What can hang from each mark:
z_163: z_121 z_629
z_481: z_163
z_629: z_121 z_163 z_350 z_481 z_814
z_570: z_350
z_185: z_481 z_629
z_814: z_163 z_629
z_121: z_163 z_629

Known rows, with every way that one mark hangs from another:
z_121(z_629(z_163 z_350 z_481 z_814)): [-0.76 -0.96  4.82  1.94 -1.28  0.73 -1.93  0.74  2.20  3.47 -4.29  5.08
  2.02  4.22 -0.42  1.83 -0.27  0.77  0.47  3.94  3.46  3.92 -4.17  3.28
 -2.15 -3.21]
z_185(z_629): [ 0.19 -1.58 -2.13 -0.33  1.56 -1.74 -0.82 -0.69  0.46  3.25 -5.73 -1.31
  0.42  3.19  2.51  0.59  0.19  5.60 -2.66  2.90  0.39 -1.98 -1.77  1.06
 -1.56 -0.62]
z_121(z_629(z_350)): [ 0.63 -0.97  0.58  1.63 -0.78  0.94 -0.26 -0.53  2.31  3.36 -4.68  1.70
  0.18  3.73  0.70  0.46  1.22  4.59 -2.49  2.23  2.69  2.74 -2.13  2.40
 -0.54 -1.80]
z_814(z_629(z_163 z_481)): [ 0.54 -0.49  3.09 -0.57  0.58 -1.82 -1.63 -0.05 -0.04  4.68 -4.97  1.23
  0.91  5.45  1.72  0.88  0.63  4.75  0.09  4.08  0.44  0.57 -3.14  3.14
 -2.47 -1.07]
z_481(z_163(z_121(z_629(z_350)))): [ 1.39 -1.02  1.66  0.99  1.02  2.65 -1.95 -0.97  1.08  1.93 -4.03  1.19
 -0.22  5.53  1.79  0.18  0.38  0.96 -2.01  3.21  0.96  2.90 -3.87  3.74
 -1.83  0.93]
z_121(z_629(z_481)): [ 0.91 -0.86 -1.29 -0.20  0.42  3.16 -0.48 -0.32  1.50  5.43 -3.64  1.38
  1.42  3.20  0.56  0.66  1.77  6.03 -1.89  4.25  2.04  2.19 -1.90  1.92
 -1.78 -1.79]
z_163(z_121 z_629(z_350 z_814)): [-1.85  0.77  5.22  0.94 -0.48 -0.98 -2.44 -0.82 -1.80  2.08 -6.39  2.67
 -1.02  3.77  2.28 -2.22  0.35  1.50 -1.19  3.26 -0.82  2.12 -4.31  4.93
 -2.21  0.91]
z_121(z_163 z_629): [ 2.84  0.32 -0.39  0.48 -0.30  2.53 -1.22  0.23  2.65  4.27 -4.66 -0.52
 -0.72  3.03 -1.52  1.02  0.78  6.66 -3.84  3.70  0.53  1.98 -3.76  0.45
 -3.25 -4.83]
z_121(z_163): [ 2.05  1.01 -1.08 -0.40 -0.44 -0.21 -0.41 -0.77  0.99  4.01 -5.19 -0.95
 -1.93  3.40 -0.82  0.95  0.12  6.52 -3.38  3.86  0.13  0.36 -3.14  2.30
 -2.58 -3.06]
z_185(z_629(z_163)): [ 0.34 -1.51 -0.43  0.22  1.16 -3.44 -2.21 -0.41  0.13  2.72 -5.88 -0.05
  0.65  5.66  1.48  1.26 -0.66  3.89 -1.77  3.07 -0.17 -1.21 -2.85  1.25
 -2.45 -1.06]
z_629(z_121 z_350 z_481(z_163) z_814): [-2.10  1.25  4.23  0.68 -1.23 -1.16 -0.68 -0.47  1.60  1.32 -4.39  3.40
  1.17  3.18  2.70  2.30 -1.03 -1.36  2.51  5.21  4.12  2.66 -3.43  6.31
 -1.29  0.09]
z_481(z_163(z_629(z_350 z_814))): [-0.19 -0.55  5.19  1.26  1.68  0.53 -1.69 -0.35  1.98  1.07 -5.11  0.49
  0.75  4.09  0.46 -0.11  0.13 -0.36 -1.13  2.55  0.19  0.63 -3.73  2.69
 -1.29 -0.34]
z_814(z_163): [ 1.62  0.30  1.03 -0.18  1.36 -1.17 -1.40  0.78 -0.76  3.85 -5.88  0.57
 -2.75  3.86  1.72 -0.33  0.22  7.51 -2.23  3.31  0.36  0.07 -2.85  3.27
 -2.02 -1.49]
z_481(z_163(z_629(z_350))): [ 0.84 -1.08  2.76  0.92  0.96  0.61 -1.34 -1.05  1.64  1.66 -5.13 -0.61
  0.54  5.25  0.95 -0.58  0.78  1.20 -1.85  2.05  0.32  0.29 -3.09  1.86
 -0.73  0.43]
z_481(z_163(z_629)): [ 1.61 -0.63  1.29 -0.06  2.76  1.34 -1.69 -0.87  1.10  2.28 -4.63 -1.74
  0.41  5.21  0.53 -0.53  1.16  3.10 -2.39  3.14 -1.54 -0.28 -2.87  1.54
 -1.93  0.52]
z_481(z_163(z_121(z_629(z_350 z_814)))): [ 0.54 -0.58  3.86  1.40  1.62  2.62 -2.11 -0.39  1.25  1.45 -4.21  2.02
 -0.02  4.50  1.26  0.48 -0.23 -0.51 -1.30  3.64  0.83  3.24 -4.47  4.44
 -2.38  0.08]
z_481(z_163): [ 1.74 -0.37 -0.59 -0.26  2.58  0.80 -0.20 -1.16  1.35  2.33 -3.86 -1.15
 -0.14  5.07  0.53  1.05  0.47  3.17 -2.20  3.40  0.23  0.06 -2.09  3.22
 -1.50  0.61]
z_570(z_350): [ 1.39  3.11 -1.93  1.70 -2.13 -1.33  1.21 -1.14  1.00  2.68 -5.57  0.16
 -1.45  3.90  2.54 -0.43  1.53  5.17 -2.81  3.39  2.68  0.24 -0.74  3.82
  1.09 -0.38]
z_121(z_163(z_629)): [ 1.79  0.88  0.78 -0.28 -0.48  0.29 -1.73 -0.50  0.75  3.97 -5.98 -1.61
 -1.36  3.52 -0.82 -0.74  0.72  6.29 -3.66  3.55 -1.51 -0.13 -3.88  0.64
 -3.13 -3.10]
z_814(z_629): [ 1.00  0.00  1.67 -0.28  1.66 -1.48 -0.44 -0.54  0.48  3.80 -5.34 -1.14
 -0.39  3.45  2.22 -0.12  1.27  6.83 -1.96  3.09 -0.30 -0.29 -1.88  3.16
 -1.49 -0.64]
z_163(z_121 z_629): [ 0.02  0.87  0.81 -0.45  0.72 -0.28 -2.43 -1.41 -2.70  3.52 -6.03  0.21
 -1.60  5.00  2.35 -2.64  1.45  5.30 -2.55  3.90 -2.70  0.80 -3.25  3.67
 -2.75  2.02]
z_185(z_481 z_629(z_814)): [-0.82  2.07 -1.28 -1.44  1.61 -2.10 -1.79  0.53  0.97  1.44 -5.80  2.01
  2.23  0.93  0.85  1.22 -0.78  3.73 -2.21  4.45  0.57 -2.80 -3.11  0.76
 -2.63 -1.41]
z_121(z_163 z_629(z_481 z_814)): [ 1.23  0.16  2.05  0.18 -0.24  3.88 -1.58  0.89  2.64  4.99 -4.03  1.61
  0.89  1.21 -1.72  1.55  0.18  4.52 -1.88  5.21  1.89  2.70 -4.61  1.41
 -3.90 -5.84]

Rows:
[ 2.26 -0.32 -0.67 -0.19 -0.95  3.98 -1.25  0.19  2.54  5.74 -4.07  0.42
  0.38  2.50 -1.13  1.34  0.84  6.33 -2.82  4.62  1.83  2.20 -3.85  0.53
 -3.27 -4.86]
z_121(z_163 z_629(z_481))
[-1.10  2.61  3.94 -0.31 -0.16 -2.19 -1.86  1.43 -0.94  3.49 -5.79  3.49
 -1.11  2.13  3.29  1.08 -0.86  4.88  1.86  6.34  2.23  1.61 -3.85  5.78
 -3.32 -1.75]
z_629(z_121 z_481 z_814(z_163))
[-1.94  1.86  5.71  0.90 -2.23 -3.02 -1.76  1.39 -0.11  2.68 -6.15  4.88
 -1.05  2.16  3.84  1.08 -1.17  2.64  2.40  5.16  4.29  2.49 -4.15  6.36
 -1.95 -1.91]
z_629(z_121 z_350 z_481 z_814(z_163))
[-1.31  0.31  2.73 -0.49  0.71 -2.75 -3.10  1.80 -0.41  3.11 -6.61  1.90
  0.39  1.50  4.65  1.38 -1.41  4.26  1.06  5.45  2.04 -0.64 -3.98  2.97
 -3.37 -2.22]
z_185(z_629(z_121 z_481 z_814(z_163)))
[-1.27 -0.22  3.00  0.71 -0.66  2.22 -1.69 -0.18 -0.20  3.84 -4.40  4.36
  0.28  2.88  2.09 -0.09  0.39  2.00 -0.59  4.38  2.39  4.20 -3.97  5.13
 -2.27 -0.63]
z_163(z_121(z_629(z_350 z_481 z_814)))
[-1.72  2.53  3.80  0.55 -3.95 -2.02 -0.83 -0.06  1.34  2.93 -5.50  3.54
 -0.34  1.72  1.46  2.06 -1.34  1.59  1.29  5.69  4.23  2.96 -4.37  5.60
 -2.49 -3.24]
z_629(z_121(z_163) z_350 z_481 z_814)
[-1.11  2.50  6.05  1.75 -1.58 -4.70 -1.84  1.31 -0.03  1.28 -6.94  3.73
 -2.45  2.74  3.36  0.97 -1.40  3.11  1.25  4.14  2.76  2.25 -3.99  6.24
 -1.84 -1.85]
z_629(z_121 z_350 z_814(z_163))
[ 0.59  1.46  6.30  1.07 -1.13 -4.92 -2.40  1.27  0.08  2.63 -7.44  1.41
 -2.35  3.57  5.23 -0.05 -0.14  6.01  0.56  3.19  1.99  1.02 -3.86  4.28
 -1.55 -1.63]
z_814(z_163 z_629(z_121 z_350))
[-0.80  0.69  5.87  1.10 -0.17 -1.81 -2.33  0.82 -1.65  2.18 -6.60  3.93
 -3.13  3.08  3.02 -0.53 -1.14  2.77 -0.59  3.23  1.43  2.26 -4.84  6.27
 -2.08 -1.02]
z_629(z_350 z_814(z_163(z_121)))
[-1.48 -1.65  0.18 -0.77  1.64 -0.28 -1.20  0.10  0.51  3.73 -5.18  0.79
  2.01  1.40  2.43  1.28 -0.25  3.55 -0.81  4.26  1.77 -0.98 -2.36  2.03
 -2.31 -1.79]
z_185(z_629(z_481 z_814))
[-0.57 -0.11  5.50  0.97  1.45  0.64 -2.66 -0.79 -0.14  0.84 -5.38  1.25
 -0.29  4.95  1.83 -1.03 -0.19 -1.12 -0.99  3.27 -0.93  1.60 -4.90  4.38
 -2.24  1.41]
z_481(z_163(z_121 z_629(z_350 z_814)))
[ 0.53 -0.53  5.49  2.30  0.40  0.62 -2.03  1.83  1.92  2.74 -5.62  3.28
 -0.73  2.24  0.93  0.50 -0.02  3.94 -1.35  2.70  2.68  2.94 -4.20  2.89
 -1.70 -4.03]
z_121(z_629(z_350 z_814(z_163)))
[ 0.01 -0.34  3.16  0.87  0.73  1.40 -2.08  0.90  1.46  4.27 -3.88  3.86
  2.01  4.21 -1.09  1.74  0.13  2.78 -0.07  4.95  1.50  3.19 -3.84  2.90
 -3.33 -2.99]
z_121(z_629(z_163 z_481 z_814))
[ 0.88  1.34  3.33  0.11  0.23  0.24 -2.00  0.16  1.03  3.35 -6.00 -0.57
 -0.99  2.29 -1.33 -0.47  0.03  4.69 -2.99  3.94 -1.54  0.25 -4.48  1.39
 -3.65 -3.92]
z_121(z_163(z_629(z_814)))
[ 0.36 -0.45  3.52  1.17 -2.00  3.21 -1.29  0.77  3.44  4.35 -4.41  2.94
  0.82  1.22 -1.04  1.80 -0.21  2.67 -1.41  4.06  3.80  3.49 -4.84  2.00
 -2.54 -6.01]
z_121(z_163 z_629(z_350 z_481 z_814))
[-0.90  1.28  5.66  1.35  0.49 -1.59 -1.95 -0.39  1.70  0.31 -5.61  0.96
  0.54  4.23  1.79  0.25 -0.39 -0.63  0.46  3.73  0.44  1.27 -4.01  3.73
 -1.78  0.33]
z_481(z_163(z_629(z_121 z_350 z_814)))
[-0.18  0.87 -0.57 -0.09 -1.45 -4.31 -2.70 -0.09  0.98  1.03 -6.39  3.34
  2.11  4.69  0.91  1.73 -1.15  1.94 -1.31  3.01  2.07 -1.84 -3.91  0.37
 -1.54 -1.01]
z_185(z_481 z_629(z_163 z_350))
[-0.13 -1.66  3.77  1.38  0.75  3.77 -0.94  0.33  3.54  2.96 -3.40  2.98
  2.46  2.64  0.35  1.73  0.21 -0.20 -0.21  3.72  3.77  3.23 -3.63  2.85
 -1.34 -2.40]
z_121(z_629(z_350 z_481(z_163) z_814))
[ 1.11  0.01  1.72 -0.36  2.39  1.46 -2.79 -1.41 -1.12  2.18 -5.13 -0.84
 -0.61  5.96  1.76 -1.63  0.86  2.16 -2.30  3.86 -2.55  0.48 -3.88  3.04
 -2.86  2.39]
z_481(z_163(z_121 z_629))
[ 0.03 -1.76  0.88  0.05 -0.44  1.58  0.23 -1.24  1.69  3.20 -3.70  1.63
  1.16  4.43  1.71  1.49  0.35  0.81 -0.33  3.25  3.86  1.32 -2.29  3.92
 -0.08  0.35]
z_629(z_350 z_481(z_163))
[-1.34  1.38  1.96  0.29 -0.71 -4.44 -2.91  0.70  1.27  0.29 -6.45  4.58
  2.43  3.38  0.50  2.19 -1.94  0.21 -0.51  3.55  2.03 -1.38 -4.67  1.21
 -2.07 -1.98]
z_185(z_481 z_629(z_163 z_350 z_814))
[-0.59  1.65  3.68  0.93 -1.65 -4.68 -0.59 -0.52  0.85  2.36 -6.34  0.70
 -0.59  3.72  4.45  0.50  0.58  4.67  0.17  3.28  1.98  1.23 -2.34  4.70
 -1.03 -0.07]
z_814(z_629(z_121 z_350))
[-0.21 -1.32  1.14 -0.32 -0.61  1.85 -0.89 -1.69 -0.27  3.10 -4.04  2.34
  0.11  5.17  2.83  0.47  0.10  0.02 -0.30  3.88  2.88  2.16 -3.38  5.29
 -0.92  1.91]
z_629(z_350 z_481(z_163(z_121)))
[ 0.40  1.37  3.07 -0.37 -0.29 -1.41 -3.30  1.03 -1.37  4.37 -6.64  1.30
 -1.35  3.91  3.46 -1.13  0.58  6.83  0.12  4.95  0.10  0.50 -3.80  2.75
 -2.89 -0.96]
z_814(z_163(z_629(z_121 z_481)))
[-1.14  1.48  3.59 -0.14  1.43 -0.30 -2.70 -0.65 -2.47  2.70 -6.15  1.24
 -1.18  3.66  1.76 -2.21  0.61  3.44 -1.77  4.36 -2.86  1.15 -3.98  4.41
 -3.44  1.06]
z_163(z_121 z_629(z_814))
[-2.74  1.77  5.06  0.89 -2.21 -2.06 -1.73 -0.34  0.18  2.72 -6.09  3.22
  1.09  2.51  2.66 -0.29  0.48  1.75  1.40  4.68  2.24  2.05 -3.49  4.61
 -1.75 -0.39]
z_163(z_629(z_121 z_350 z_481 z_814))
[-0.38  0.87  4.57  0.48 -1.90 -2.10 -3.14  0.81 -0.83  3.69 -7.04  2.47
 -1.28  3.94  4.00 -0.98  0.37  5.09  0.60  3.86  1.96  1.24 -4.08  3.14
 -1.79 -1.09]
z_814(z_163(z_629(z_121 z_350 z_481)))
[-1.02 -1.02  2.96  1.42 -0.65  2.34 -0.58  0.27  2.42  3.92 -3.92  3.78
  1.75  1.77  0.51  1.10  0.70  2.42 -0.47  3.54  4.01  3.37 -2.92  3.32
 -1.33 -2.88]
z_121(z_629(z_350 z_481 z_814))
[-0.29  0.29  0.41 -0.88 -0.64 -0.99 -2.30 -1.11 -2.91  4.39 -4.59  3.23
 -0.54  6.99  1.48  0.43 -0.01  3.18 -0.09  5.31  0.21  2.20 -3.74  5.50
 -3.08  1.51]
z_629(z_163(z_121) z_481)
[-0.72 -1.03  2.29  0.62  1.93 -3.47 -2.54  0.41  0.26  2.01 -6.03  1.06
  1.00  4.19  0.92  1.64 -1.41  2.17 -0.89  3.52 -0.29 -0.80 -3.57  2.12
 -3.15 -2.08]
z_185(z_629(z_163 z_814))
[ 0.48 -2.95 -1.62 -1.20  2.48  1.16 -1.49 -0.66  1.35  3.47 -4.36 -1.12
  2.38  3.55  2.62  1.49 -0.12  2.73 -1.41  3.74  1.59 -1.64 -2.45  0.78
 -1.71 -0.34]
z_185(z_629(z_481(z_163)))
[-0.56 -0.60  5.07  0.28 -1.52 -2.37 -2.49 -0.64 -1.36  3.90 -5.70  3.13
 -0.04  6.05  3.57  0.07  0.09  2.14  0.82  3.68  1.53  2.27 -4.42  5.03
 -2.06  0.28]
z_814(z_629(z_163(z_121) z_350 z_481))
[-0.31  0.19  4.28  0.25 -0.89 -1.64 -1.11 -0.62  1.88  2.54 -4.98  0.69
  1.30  4.09  4.64  1.33  0.24  1.70  1.46  4.18  3.30  1.33 -3.12  4.40
 -1.07  0.32]
z_814(z_629(z_121 z_350 z_481(z_163)))
[ 0.71 -0.50  3.59  0.50  1.60  2.98 -2.21  2.02  1.23  4.91 -4.47  3.07
  0.32  1.85  0.75  0.60  0.29  5.38 -0.75  4.61  1.92  2.36 -3.96  2.48
 -3.14 -3.99]
z_121(z_629(z_481 z_814(z_163)))
[ 0.57  0.13  4.64  0.54 -0.52 -1.09 -3.86  0.36 -2.66  3.21 -7.24  1.93
 -3.28  4.94  3.62 -2.82  0.34  4.96 -1.78  2.72 -0.65  1.22 -4.94  3.45
 -2.34  0.14]
z_814(z_163(z_121 z_629(z_350)))
[ 1.46 -0.41  3.20  1.22 -0.11  0.57 -3.12  0.95 -1.13  3.56 -6.08  2.78
 -2.82  4.54  2.93 -1.05  0.20  5.47 -2.06  3.06  1.18  2.95 -4.65  3.73
 -2.51 -1.32]
z_814(z_163(z_121(z_629(z_350))))
[-0.14 -1.18  5.17  1.49 -0.39  2.10 -1.92  1.89  1.93  4.22 -4.99  4.25
  0.39  1.85  1.29  0.82  0.09  3.50 -0.33  3.60  3.90  3.17 -4.22  2.94
 -1.84 -4.10]
z_121(z_629(z_350 z_481 z_814(z_163)))
[ 1.27  2.92 -0.50 -1.80  1.49  1.01 -3.02 -0.84 -0.83  1.27 -5.08  1.36
  0.69  4.94  0.76 -1.07  0.73  2.51 -2.59  4.87 -2.04 -0.89 -4.57  1.99
 -3.04  2.20]
z_185(z_481(z_163(z_121 z_629)))
[-1.71  0.65  3.31 -0.83  0.83  1.08 -2.70 -0.70 -2.61  4.09 -5.54  2.28
  0.03  3.21  2.26 -2.04  0.75  3.03 -0.70  5.23 -1.41  1.59 -4.02  4.57
 -3.55  0.96]
z_163(z_121 z_629(z_481 z_814))
[-2.07  2.35  3.31 -0.31 -0.24 -1.40 -1.88 -0.11 -0.61  3.30 -5.64  1.87
  0.92  2.49  2.18 -0.39  0.63  3.60  0.87  5.89  0.00  1.17 -3.13  4.00
 -2.90 -0.10]
z_163(z_629(z_121 z_481 z_814))
[ 0.46 -0.34 -0.78 -0.67  0.28  2.91 -1.61 -0.94 -1.21  5.15 -4.23  2.17
  0.01  4.26  2.11 -0.49  1.37  5.24 -1.89  4.88  0.70  3.05 -3.04  3.98
 -2.83  0.30]
z_163(z_121(z_629(z_481)))
[-1.65  1.07  2.19  0.37 -2.91 -1.97 -1.42 -1.17 -0.16  3.61 -6.21  1.97
  0.66  3.99  3.30 -0.60  1.10  3.47  0.55  4.20  2.16  1.55 -2.71  3.73
 -1.08  0.57]
z_163(z_629(z_121 z_350 z_481))
[-0.46  0.14  4.38  0.34 -2.20  0.83 -1.79  0.08  1.53  3.97 -5.78  1.31
  0.10  1.93 -0.39 -0.08  0.00  2.60 -1.35  3.84  1.42  1.30 -4.94  1.87
 -2.69 -4.12]
z_121(z_163(z_629(z_350 z_481 z_814)))
[-0.26 -3.60 -0.10 -0.01  0.48  0.53 -1.18 -0.79  2.01  2.84 -4.77  0.14
  2.33  3.53  3.24  1.57 -0.37  0.68 -0.83  2.71  3.55 -0.87 -2.62  1.28
 -0.58 -0.68]
z_185(z_629(z_350 z_481(z_163)))
[ 0.09  1.23 -0.43 -1.29  3.18 -0.34 -2.19  0.65  2.05  0.21 -4.92  0.91
  2.87  1.87  0.54  1.91 -1.26  0.89 -1.79  4.45  0.45 -2.98 -4.01  0.37
 -2.75 -1.02]
z_185(z_481(z_163) z_629(z_814))
[-0.49  1.92  0.87  0.06 -4.85 -2.01 -0.64 -0.99  1.07  3.83 -5.46  2.22
 -0.72  3.13  2.11  1.81 -0.47  3.50  0.40  5.12  4.22  2.43 -3.74  4.62
 -1.86 -2.31]
z_629(z_121(z_163) z_350 z_481)
[-1.06  0.79  1.11 -0.62 -0.81 -1.97 -2.22  0.48  1.08  3.18 -6.13  0.60
  1.08  1.14  2.58  2.17 -1.54  3.43 -0.01  5.99  1.85 -0.24 -4.22  2.18
 -3.98 -3.60]
z_185(z_629(z_121(z_163) z_481 z_814))
[-0.39  0.84 -2.42 -0.85 -1.00 -2.55 -1.32 -0.41  1.36  1.62 -6.06  2.11
  1.91  2.34  2.00  0.96 -0.35  3.57 -2.40  2.86  2.74 -2.34 -2.68  0.43
 -0.60 -0.68]
z_185(z_481 z_629(z_350))
